Each row comes from the steps of one walk. Every step used is in the known rows, and no mark comes twice. Write the walk behind each row, first mark first.
Known rows:
boriged-nozu-kozegu-fuvev: [-18 -13  -1   1 -50 -34  -3   8   2 -29 -67 -13  14  31   5 -25 -20   5
  22  33  -7   1  34  10 -10  32  -3 -44  40   7  -6 -11  25  -9  -1  15
 -28 -52 -29 -14  -7]
fuvev-relas-fitabeg-pigo: [-53   2   1  34  26  28  21 -17  17  13  35  -4 -39 -15  30  28 -14   4
  12 -30   2  40 -24   9 -20   0  11   0   3  -1  57  42  14  16 -24   0
 -22  16 -13  36  -1]
fuvev-kozegu-relas-fitabeg: [-26   4  36  22  33   1 -15 -31  30  -5   5   0 -30 -25  33 -36   1  20
  53 -39  18  29 -10 -25 -15 -38   2   0  12 -26  28  -6   5  22 -21  51
 -23 -17 -23  10  24]
relas-fuvev-kozegu-mudig-boriged-nozu: [ 25  34 -19  -7 -21 -17  46 -34  24 -31 -35   1   7 -16  29 -28 -17  12
  36  30   2  11  26   8  -6  -2   4  38   2   4  17   7  15  22  25  13
 -17  25   8  13  -5]
fitabeg-pigo-mudig-boriged: [-28  -2 -11  31   4   9  72 -21  -6  15 -28  32  10 -12   9 -22  -7  18
   0   3  22  25 -27 -35 -12  10  48   4 -28  32  11  27  -5 -27  43 -44
 -11  45 -10   2 -11]
fuvev-kozegu-fitabeg-pigo-mudig-boriged: [-42  -9   1  26   4  12  64 -33  -8  -6 -28  25   9 -12   2 -31  -8  13
 -10   2  28  28 -16 -53 -21  14  39   3 -24  40  -6  16 -15 -11  39 -39
 -14  33  -3   0 -15]
relas-fuvev-kozegu-nozu-boriged: [ 31  49  -3  41   7 -37  25 -29  10   3 -65  -6  -4 -30  -4 -10 -21 -22
  32  10  32  17  17 -59 -26   0  13  30 -18  34 -20 -10  -3  19  34  19
  -8 -47  18 -10  16]
mudig-boriged-nozu-kozegu: [-19 -12   2 -14 -54 -21   7  -1 -23 -32 -48 -33  12   2  30 -27  -7   0
  17  44 -10  25   2  12  -9  28  -1   2  28   1  13   6  45   3  46  20
 -21  -7 -17  11  -6]
fuvev-relas: [  3  17  15  48 -30   0  10   4  -3 -11  10  18 -23  -7 -26 -10   4  -9
  -1 -13 -20  12  12  -3  -8  27 -15   3 -19  26  21  -5   9   2 -18 -14
  24   1  10   3 -36]
seged-boriged-nozu-kozegu: [-14 -16   8  -3 -66 -29 -13  -7 -16   0 -35 -46  10   3  35 -17 -17  11
  25  22 -22  32  31  28  -9  23   0  -4  46   1  28  33  61  19  33  33
  -5 -18   2  -9   8]
boriged-nozu: [ 16  15  -8 -15 -18 -26  19 -27   6   4 -32 -10  -4 -10  15 -12 -32 -13
  26  -2 -15  26  40  30   8  18 -16  11  21  -4  37  -9  27  26  -4  19
  -9  23  22  -1  18]
kozegu-fitabeg-pigo-mudig: [-60 -21   3  15  12  11  38 -13 -16  35 -12  17  -8 -13  14 -16 -33   4
  -8 -35  -5  18  22 -30 -17  23  42 -38  19  37  34  41  -7   3   0 -43
   1  43  13   0   6]
mudig-boriged: [ -7  15  12  40  -4 -15  49 -18  -5 -16 -34   9   9  -6  -2 -31   0   7
  15  17  17  21 -44 -25 -18  29  11   7 -34  23  -6   4   3 -33  32  -9
 -18  15 -19 -10 -17]
boriged-nozu-kozegu-fitabeg-pigo-mudig: [-59 -28  -5  -4  -7   9  33  -9 -21  25 -22   5  -1  -9  23 -15 -36   4
  -7 -19 -12  24  35 -17 -12  22  42 -30  35  28  38  40   5  12  10 -35
  -2  43  14   7   9]
boriged-nozu-kozegu: [-22 -15   7 -22 -53 -24 -12   4 -23 -17 -38 -39   2   1  31 -22 -11  -7
  19  28 -21  20  22  23  -5  27 -12 -12  49   0  23   9  52  16  35  30
 -15 -19 -13  13   4]
relas-fitabeg: [-26   2  26  12  21 -39  11 -21  17   9   9   4 -10 -16  41 -11  -9  12
  43 -23  12  40 -14  -1 -14   4  -4 -21  10 -10  34  24  19   4 -10  39
 -23  -1 -28  13  18]
kozegu-pigo-mudig-boriged: [  4  -2  25  29  -6  -5  70 -20 -25  -3 -31  39  39 -13  -4 -42  -5  24
   9   3  16  20 -17 -46  -9  19  38  -2 -13  50  -1  20 -14 -41  27 -41
  -4  50  -2  -2 -22]
kozegu-fuvev-relas-fitabeg-pigo: [-52   1  -3  37  23  24  22 -16  25   5  24   2 -35  -3  23  28 -17   8
  12 -25   6  36 -18  10 -21   2  14  -9   5  -2  47  36   8  11 -33  -4
 -28   2 -20  30  -6]
fitabeg-kozegu: [-40 -24  30 -16 -16 -20   1  -3 -13   3 -34  -8 -13 -27   2 -18  10 -30
   6  -4   6  21   0  10 -20  22 -31  17  -2  29  -8 -23  17  18  23  43
  10 -22 -21  17   0]
seged-boriged-mudig: [ 21  -5  23  21 -15 -24  34 -38 -10  30 -29 -54  27 -13 -12  14 -25  31
  60 -31  10  46  43  14 -17  -4  19  -7   5  60  52  25  30 -11   8  48
  -1  35  34 -57  17]
fitabeg-kozegu-nozu: [ -7   7  15 -10 -12 -51  -3   2 -21 -23 -51 -19  -6 -38  19 -26   7 -15
  19   3   6  30  22 -20 -23  16 -14  21  10  15 -20 -19  24   9   5  25
  20 -64 -32   5  29]
fitabeg-pigo-mudig-boriged-nozu: [  5   7 -31 -10 -12  -5  65 -37   6   8 -43  15  12 -11  20 -12 -32   5
  13   9   4  36  21   8   8   3  28  27  -1   3  34   4  10  13  22 -21
 -11  60  20   3   8]
kozegu-mudig-boriged-nozu: [ 25  30 -11  -6 -23 -26  54 -24  14 -25 -40  -6  14  -8  27 -36 -28  12
  32  26  -3  14  20  15   2   9   6  26   9  10  15   8  29   8  14   7
  -7  46  10   6  -2]
pigo-mudig-boriged-nozu-kozegu-fuvev: [-17 -16 -12   0 -52 -33  20   3   0 -28 -76   8  28  30   5 -30 -19  15
  18  38   1   5  32  -4  -5  23  18 -37  29  13 -11  -9  14 -17  15  -5
 -24 -32 -28 -15 -11]
seged-boriged-nozu-kozegu-pigo: [ 16 -18  66  10 -43  -1  -4 -11 -44 -18 -11 -31  37  -8  13 -26 -18  18
  23   2 -28  25  20   3 -15  31  -4 -12  69  39  22  40  32  -8 -15  14
 -10   8  16  12 -13]
nozu-kozegu-pigo: [ -5 -21  81  16 -26   4  -9   7 -57 -26  -4 -25  28  -8   3 -39   0   8
  19  -2 -22   8  -6 -18 -22  39 -11 -33  63  50   7  33  21 -26  -9   9
 -17  -8 -10  26 -22]
relas-fuvev-kozegu-pigo-fitabeg: [ 24 -13  49  24   4  16 -49  23  -1 -15 -19  -1  -8  -9 -17 -26   1 -22
  25  -6  15   6   2 -24  -3  34 -17   6  30  25 -13  26 -41  18  -9   7
 -24  -9  -2  19  -2]
pigo-fitabeg-kozegu-relas-fuvev: [ -3  19   8  50  29  24 -34  19  13   1 -37  18 -45 -40  10 -17  -4  -8
  49 -15  -9  -6 -18   7 -46   0  28  20 -23 -32  42   6 -35   2 -14  26
 -15  -6 -21   6   2]
fitabeg-kozegu-relas-fuvev: [-10  24   6  49  27  20 -16   5   6   2 -28  19 -41 -42  16 -16  -3   1
  49 -19 -14  -4 -18   7 -51  -5  29  15 -25 -28  50   2 -23  -4 -12  27
 -14 -11 -22   3  -3]
fitabeg-kozegu-fuvev-relas: [-11  -1  12  38 -43  -8   9   8   7 -29 -26  28 -10   7 -40  -7   3 -12
  -7   4  -6   6  26   1 -15  27 -16   3 -19  32  -8 -35  -3   4 -28  -5
  22 -31  -7   0 -44]
pigo-fitabeg: [  4  -9  21  24  -1 -13 -39  41   8   7 -38  -9 -24   3  -8 -29  -7 -31
  23  -3  11   8  -7  -3   8  45 -13 -10  12   7  -9  19 -17  10   3   5
 -11   5 -13  -4  15]

Write each row's walk:
[ 31  13  15  -3   8 -41  53 -26 -22   0 -81 -52  28 -35 -23  12 -28 -13
  55  -6  34  42  35 -19 -19 -11  16  20  -4  73  17 -28   8  -2  24  54
  -6  21  30 -28  24] => fitabeg-kozegu-nozu-boriged-mudig
[ 31  47   8  47   6 -49  34 -15  -2  12 -72 -14   3 -24  -4 -15 -33 -22
  33   7  20  21   6 -49 -19  14  17  13 -10  38 -16  -6   9  -2  19  10
   2 -20  20 -19  20] => kozegu-nozu-boriged
[  2  14   6  55 -36  -6  15   9  10 -25 -15  29 -11  18 -39 -10  -5   0
   1   0 -13   0  26  -7  -9  29  -7 -17 -15  28   2 -20  -3  -9 -36 -20
  14 -24  -2 -10 -42] => kozegu-fuvev-relas
[ 27  15  19  14  13 -24  58 -30 -16  18 -61 -44  25 -20 -34  15 -33  -9
  58 -16  28  32  24 -12 -13  -4  16  -1  -8  78  35 -13   6  -8  24  48
 -16  48  39 -34  10] => nozu-boriged-mudig
[-11  12  20 -15 -51 -33   3  23  -6 -30 -17 -40   0  -2  52 -60  -9  19
  45  27 -25 -25  32  12  -7  10  -1 -21  65  36   7  51  66   6  27  28
   6   1 -22  30  -7] => boriged-nozu-kozegu-mudig
[-10 -30  47  -5 -12  -7  37  -7 -28  20  -1  49  28 -31   2 -26  -5  11
   6 -33  -2  24  38 -25   0  -1  20  -6  28  51  20  18 -10   0  -6 -18
  26  40   8  27 -11] => fuvev-relas-fitabeg-kozegu-pigo-mudig
[ 13 -14  63   4 -33   3  11  -6 -50 -40 -20 -23  40  -9   8 -33 -11  10
  18  15 -19  20   0  -7 -15  33  -5  -8  58  38  11  23  20 -17  -6   6
 -21  15   2  26 -21] => mudig-boriged-nozu-kozegu-pigo
[-59  -4   3  22  40  18  20 -24  15  23  25 -15 -36 -16  43  21 -17   5
  22 -31   9  39 -33   8 -21   1  12 -10  15  -4  51  50  19  11 -13  11
 -37  13 -22  33  15] => relas-fitabeg-pigo
[-14  -2  18  23 -15  25  -8   6 -16 -16 -50 -12 -11 -15  18 -64 -13  20
  38  -5 -15   4  -2 -11 -12 -21  38   3  21 -20  29 -14  17  -5   3  10
  -2  17  -9  -6   6] => pigo-mudig-boriged-nozu-kozegu-relas
[  3  30  -9  52  10  20 -10   5   3 -18 -36   7 -25 -29  27 -22 -12  15
  52   5 -21  -1 -22   6 -46  -4  46  10 -14 -41  56  15 -10 -13   1  13
 -31  -2 -19   0  -7] => mudig-boriged-nozu-kozegu-relas-fuvev
[ 19  36  14  32   1 -49  33 -13   3   1 -66  -4   2 -35  -2  -3 -25 -28
  25   8  29  39   8 -37 -24   2  11  40 -19  33 -18 -21   4  19  14  28
  14 -21  13   2  12] => fuvev-relas-fitabeg-kozegu-nozu-boriged
[ 21  20 -15  -4 -18 -19  49 -34   8 -14 -46  -1  10  -8  13 -17 -29  -2
  22  20   1  35  11  16   3  17   0  29  -6  -4  22 -14  17   8  13   4
 -16  38  16  -5   5] => mudig-boriged-nozu
[ 23 -22  49  12 -20   5 -33  39 -22 -30 -44 -20  14   3  -5 -34 -11 -19
  21  21   5  16 -10  -6   3  49  -4   2  44  20 -13  29 -18  -1  -2   2
 -23  24  -7  20  -5] => mudig-boriged-nozu-kozegu-pigo-fitabeg
[ -3 -23  82   2  -7   4   7  -9 -43 -14  -9  -6  23 -29 -11 -26   1  -9
  12 -19  -7  18  -2 -10 -23  29 -27   3  40  59  -4   2   1  -8 -22  23
   1   4  -1  29 -19] => fitabeg-kozegu-pigo
[ 27  13  -5  12 -38 -31  16 -43  19  30 -30 -19   8  -6  23  -2 -43  14
  32 -10 -17  41  53  38   0  11   0  19  17  -4  42  24  39  30  -5  22
   6  26  42 -32  22] => seged-boriged-nozu
[ -9   2  27  35 -22  20 -33   2  -8  -5 -41 -37 -20 -12  20 -51 -18  21
  46 -14 -26  10   5   7 -18 -15  27   3  30 -26  37   0  34   5 -13  31
   1  -1   1 -18  12] => seged-boriged-nozu-kozegu-relas
[ 28   8  -5  -9 -20 -15  62 -36  -6  -4 -44  21  34 -14  12 -24 -32  11
  17  10   0  34  30   3   9   8  19  23   9  14  26  -1   4   3  10 -17
  -6  64  27   2   1] => kozegu-pigo-mudig-boriged-nozu
[ -6   4 -21  -3  -9  -6  63 -38   0  -6 -47   8  17 -11  16 -14 -43   3
   5   8   0  40  24   0  -2  18  27  18   1   6  30   4   1  14   8 -21
 -13  66  27  -1   5] => kozegu-fitabeg-pigo-mudig-boriged-nozu
[ 18  10 -24 -12 -20 -21  63 -33   5   1 -49  20  20 -12  16 -22 -30   5
  16  14   1  34  30   6  11   7  19  24  -3   3  27  -6  10   9  26 -14
  -5  55  20  -5   8] => pigo-mudig-boriged-nozu
[-86 -21  25  28   9  28   0  -4 -28 -16  -6 -49 -27  -2  18  -2 -30 -11
 -10 -11 -12  26 -23 -11 -47  52  10 -37  31  24  25  42  13   4 -13  -6
 -31   0  -7  14  -7] => nozu-kozegu-fitabeg-pigo
[-15  -3  37  -8 -24 -27 -10  38   8 -18 -27 -20 -15 -18  27 -57   4  -6
  36  10   4 -25  16   5  -9  16 -16   5  35  50 -27  33  23  16  16  36
  22   2 -30  34  -6] => pigo-fitabeg-kozegu-mudig
[  1  -6  25  21  -8   1  63 -30 -18  -9 -27  38  36 -15  -6 -45   4  23
   6   3  25  20  -8 -58  -7   9  29   7 -12  53 -13  12 -14 -26  37 -34
  -5  33  -2   3 -21] => fuvev-kozegu-pigo-mudig-boriged
[ -4  -7  11  36 -42  -5  -6  26  13 -30 -34  28 -15  11 -42  -8   3 -21
  -6   8  -1   6  24   1  -7  31 -17   6 -16  25 -17 -32 -16   9 -29  -6
  20 -28  -9   2 -40] => pigo-fitabeg-kozegu-fuvev-relas
[ -5 -10  27  25 -19  -6  59 -11 -34 -11 -34  30  41 -11   3 -46  -1  25
   6  14  12  20 -19 -44 -13  19  40  -7  -2  47  -4  25  -3 -42  38 -35
  -5  39 -11   4 -26] => nozu-kozegu-pigo-mudig-boriged
[-26   8  35   4 -44 -30  -1  32 -12 -28  -9 -38  -3  -3  48 -66   3  24
  41  22 -21 -32  12  -6 -17  17  -1 -36  58  49  -4  61  62 -11  31  25
   7 -16 -37  29 -16] => nozu-kozegu-mudig
[-49 -22  34   4 -30 -26  12  -5 -39 -46 -53 -28  19   2  12 -42 -40  -4
  -5  17 -16  30  16 -25 -37  63  12 -34  30  21   2   8   5   4  -1  -1
 -11  17  12 -14 -11] => pigo-mudig-boriged-nozu-kozegu-fitabeg
[-45 -16 -13   9   7  12  42 -10  -8  55  -5  27 -11 -16  19 -11 -17   8
   2 -33  -1  13  22 -18   1   3  41 -25  16  34  41  43   5   0  21 -40
   2  37  -1   9  12] => fitabeg-pigo-mudig
[-74 -18  10  21   4  29  19 -14 -22 -27 -18 -45 -16  -2  21   1 -37  -7
  -9   3  -7  35 -24  -5 -42  46  15 -16  24  15  25  35  11   9  -8  -9
 -35  18   0  15  -8] => mudig-boriged-nozu-kozegu-fitabeg-pigo
[-35  -2  42  25  20  -8 -21  -2   8  -9  -6 -13 -24 -19  47 -35  -4  25
  57 -24   1  28 -28  -8 -25 -21  17 -20  23 -34  41  14  21  -1 -19  50
 -23  -7 -37  12  21] => nozu-kozegu-relas-fitabeg
[ 24   3  -4 -19 -23  -8  55 -46   1 -10 -40  20  29 -15   7 -29 -21   8
  13  11   8  34  38  -9  11  -2   9  33  11  18  15 -10   2  18  21 -12
  -9  45  28   5   2] => fuvev-kozegu-pigo-mudig-boriged-nozu
[ 10 -18  66  -1 -34   2  -4  -2 -51 -29 -13 -28  32  -8   9 -31 -15   5
  20   4 -28  17  14  -1 -13  32 -13 -19  70  38  17  25  26 -10 -14  14
 -17   8   4  26 -15] => boriged-nozu-kozegu-pigo
[-28 -36  31 -15 -15 -16 -31  30  -2   2 -51 -10 -21 -19  -7 -21  10 -49
   7   5  18  21  -4  12  -8  34 -30  25   3  18 -24 -17  -9  30  22  39
   9 -13 -24  18   9] => pigo-fitabeg-kozegu
[  2 -16  30   6  -5   5  27 -22 -20  22  -4  46  22 -25   0 -36   0  16
  15 -29   0   5  45 -46  -4  -1  22 -16  31  53  19  28 -19   2  14 -27
   3  14  13  12  -7] => relas-fuvev-kozegu-pigo-mudig
[-36 -22  19   3 -11 -40   9  -6  21 -15 -52  14   5   8   3 -13  -7  -3
  25   6  22  17  13   4 -20  16 -12 -24   9  12 -19 -26   0  -1 -17  36
 -18 -51 -41  -2  -1] => relas-fitabeg-kozegu-fuvev
[-74  -6  10  34  28  40   5 -31  -1 -11   6 -27 -38 -13   9   6 -24 -12
  -5 -22  -1  22 -12 -24 -49  35   3 -13   9  19  25  33 -13  25 -16  -4
 -36 -11   4  16  -6] => relas-fuvev-kozegu-fitabeg-pigo
[-78 -14  21  26  22  37   6 -32  -5 -13   6 -36 -34  -8   2  -3 -21 -15
 -13 -27   3  24  -8 -28 -40  35  -7 -15  20  29  13  23  -3  28 -15  -2
 -30 -10   7  13  -4] => fuvev-kozegu-fitabeg-pigo
[ -6  22  17  22 -18 -13  47 -19  13 -39 -19  -1   7  -8  14 -62  15  24
  27  25  25  -7 -18 -43 -16   3   2  15 -11  49 -32  20  18 -13  49   3
  -7   0 -25  14 -26] => fuvev-kozegu-mudig-boriged
[ 25 -15  59  29   3   5 -38  38 -13  -8 -27  -8   0  -2 -16 -32 -12 -22
  23 -11   4   8  -8 -13   5  49 -14 -13  38  29 -10  30 -27  -4 -25  -1
 -15  20  -2  10   0] => kozegu-pigo-fitabeg
[  1  -1  17 -10 -11 -49 -26  25 -14 -24 -63 -22 -13 -31  14 -27   6 -26
  19   9  13  29  20 -19 -15  23 -14  26  13   8 -32 -17   6  16   5  23
  19 -57 -33   7  36] => pigo-fitabeg-kozegu-nozu
[-44  -1  36  30   7  -8 -11 -31  -7 -42 -17 -13 -15 -12  -8 -30 -18 -14
   3 -12   0  14  16 -46 -54  49 -17 -23   3  24  -4   0 -26  26 -14  17
 -24 -34  12 -13 -12] => relas-fuvev-kozegu-fitabeg
[-12   1   8  46 -56  -7   0  20  -3 -38 -20  15  -8  23 -28 -14   1   0
  -1  16 -18   0  22  -6 -14  33  -6 -23  -1  26   0 -12  11  -9 -19 -14
  11 -41 -15  -2 -47] => nozu-kozegu-fuvev-relas
[  5  20   7  -1 -12 -39  -9 -23  -3 -30 -30 -21 -15 -25  11 -37  15  -2
  23   0  14  20  39 -53 -12   2 -24  14  18  18 -29 -17  21  23  15  17
   5 -90 -21  -1  30] => fuvev-kozegu-nozu
[-12   5  24  29 -12  25 -19   5 -14 -26 -50 -26 -17 -14  16 -59 -11  15
  42   0 -16   4 -16  -6 -19 -12  25   7  19 -24  26 -18  21  -6  -3  23
 -10   6 -12  -4   3] => mudig-boriged-nozu-kozegu-relas
[-32   1  -3  37  22  16  64 -24   5  11 -24  34   3 -18  21 -27 -11  30
  16 -10  25  30 -36 -37 -14 -14  60   7 -26  10  22  25 -11 -25  25 -34
 -14  54 -17   4  -3] => kozegu-relas-fitabeg-pigo-mudig-boriged
[-14  11  23  30   3 -24  13 -12  20  -6  24  20 -17 -13  21   0  -3   9
  28 -23   2  40  -4   1 -11   2  -6  -5  -6  -6  40  14  13  11 -26  21
  -3   2 -14  17  -6] => fuvev-relas-fitabeg
[  2 -29  35   0 -41 -12  27 -11 -36  29 -19  18  42 -13  17 -34 -21  29
  16 -17 -17  20  54 -18   3   8  36 -24  55  47  29  50  16  -7  13 -22
  15  39  23   1   0] => seged-boriged-nozu-kozegu-pigo-mudig
[-11   3   0  28  -8 -16  68 -17 -10   9 -39  40  19 -10   3 -39  -4  19
   8   7  20  21 -16 -41  -7  15  38  -2 -31  33   0  13  -6 -32  47 -37
  -1  40 -10 -12 -12] => pigo-mudig-boriged
